Each row comes from the steps of one path. Every step used is in the known rows, and no mark comes twice. Write the path behind each row, first mark first.
In the rows, 128 means zero.
Known rows:
K > P > A: [156 167 161 104 119 137 131 155 121 132 124  91 171 120  72 112 153 140
  94]
P > G: [137 149 170 143 103 101 137 170 117 128 170 105 143 133  91 143 135 152
 128]
F > K > P > G: [184 179 197  97 108 123 132 149 185 150 179 109 149 114  65 121 129 157
 108]
G > S: [151 143 144 173 124 133 127 138 139 135 142 142 142 135 127 111 142 130
 108]
G > S > K > P > A: [188 187 158 156 121 154 115 129 153 118  83 130 149 120  89  80 135 135
  58]
S > G: [145 145 157 154 151 119 107 138 131 147 149 115 124 121 116 140 125 138
 113]
P > K > S: [186 127 146 119 117 113 128 156 132 114 124 105 154 116  95 118 124 112
  91]
A > P > K > S: [194  99 149 109 134 144 118 161 114 134 121 107 172 101 105 121 116  91
 103]
G > S > A > P > F: [186 144 155 181 148 144 118 145  83 148  93 126 148 121 106 100 169 147
 112]
F > P > G > S: [176 175 196 167  98 130 102 166  94 162 169 128 123 128  96 108 135 131
 107]
G > S > A > P > K: [177 153 167 181 138 152 125 149  88 143  83 137 137 119 104  99 159  82
  88]
S > K > P: [169 170 153 115 143 125 137 107 164 117 125 114 156 111  80 104  99 164
  89]
F > K > P: [179 162 175  91 135 135 138 120 200 149 164 119 156 113  80 109 120 150
 102]
G > S > A > P: [167 129 155 176 150 154 132 127 104 166 108 140 138 121 117 102 163 123
 103]
S > K > P > A: [174 177 164 115 130 132 131 135 140 109  92 103 159 118  69 101 129 148
  72]
K > S > A > P > G: [193 105 172 130 131 122 135 153 101 167 124  97 145 108  88 125 154 159
 100]
F > K > P > A: [182 168 187  93 121 141 129 148 173 141 132 107 157 119  67 108 149 130
  85]
F > P > K > S > A: [215 153 191 114 133 114 127 144  87 152  97  96 125 113  58  96 143 127
  66]

Which path is each row?
[198 137 156 138 133 118  96 151 138 136 116 100 127 105 106 128 117 108
  78]
P > K > S > G
[196 138 157 133 131 107 147 143 120 127  89  97 136 118  77 111 158 127
  70]
P > K > S > A
[187 199 176 161 111 129 137 136 125 160 122 110 135 118  75  94 173 165
  79]
K > P > G > S > A
[168 171 193 121 122 121 118 166  83 130 144 109 140 121  70 114 115  97
 107]
F > P > K
[209 198 200 148 114 135 132 134 181 171 134 125 124 118  69  92 169 158
  73]
F > K > P > G > S > A
[219 110 198 115 132 128 131 146 158 179 128 112 132 107  82 122 152 151
  93]
F > K > S > A > P > G
[156 155 191 121 122 128 115 170  74 141 137 105 142 134  75 116 146 120
 105]
F > P > A
[207 103 150 125 154 132 129 144  99 148  93  90 161 106  87 112 155 178
 108]
K > S > A > P > F
[164 153 147 187 134 128 123 115 159 113 116 155 127 134 123 101 116 136
  85]
G > S > K
[217 148 187 121 139 125  76 154 107 158 126 100 117  97  88 116 106 103
  72]
F > P > K > S > G
[159 179 170 112 107 118 137 157 131 141 168  91 163 112  70 121 128 163
 114]
K > P > G
[161 141 173 141 145 133 142 152  77 136  95 111 149 116  84 118 149  97
 104]
S > A > P > K
[152 130 159 129 132 141 126 164  94 123 130 118 167 111  99 128 115  80
 124]
A > P > K
[164 175 177 196 109 112 139 152 109 147 126 125 115 140  95 115 177 154
  92]
P > G > S > A
[214  91 178 108 160 142 134 122 169 176 115 124 139 107  94 112 148 142
  90]
F > K > S > A > P
[227 133 174 122 145 102 132 133 171 142 106 103 131 123  74 107 164 189
  86]
P > F > K > S > A
[201 188 188 135 101 142 115 145 195 161 169 132 141 115  89 105 138 142
  90]
F > K > P > G > S
[184 120 174 119 146 137 112 158 145 139 148 121 164 114  98 126 128 141
 138]
A > P > F > K
[176 151 176 130 132 109 123 151 166 121 153 117 148 127  88 128 137 159
 125]
P > F > K
[209 138 177 102 122 124 111 159 104 137 132 102 145 107  77 109 112 108
  83]
F > P > K > S
[173 185 173 123 117 111 136 131 156 119 140 103 147 110  68 113 104 173
  94]
S > K > P > G
[204 108 155 129 150 146  84 155 116 153 113 103 148  88 113 127 107  85
  91]
A > P > K > S > G
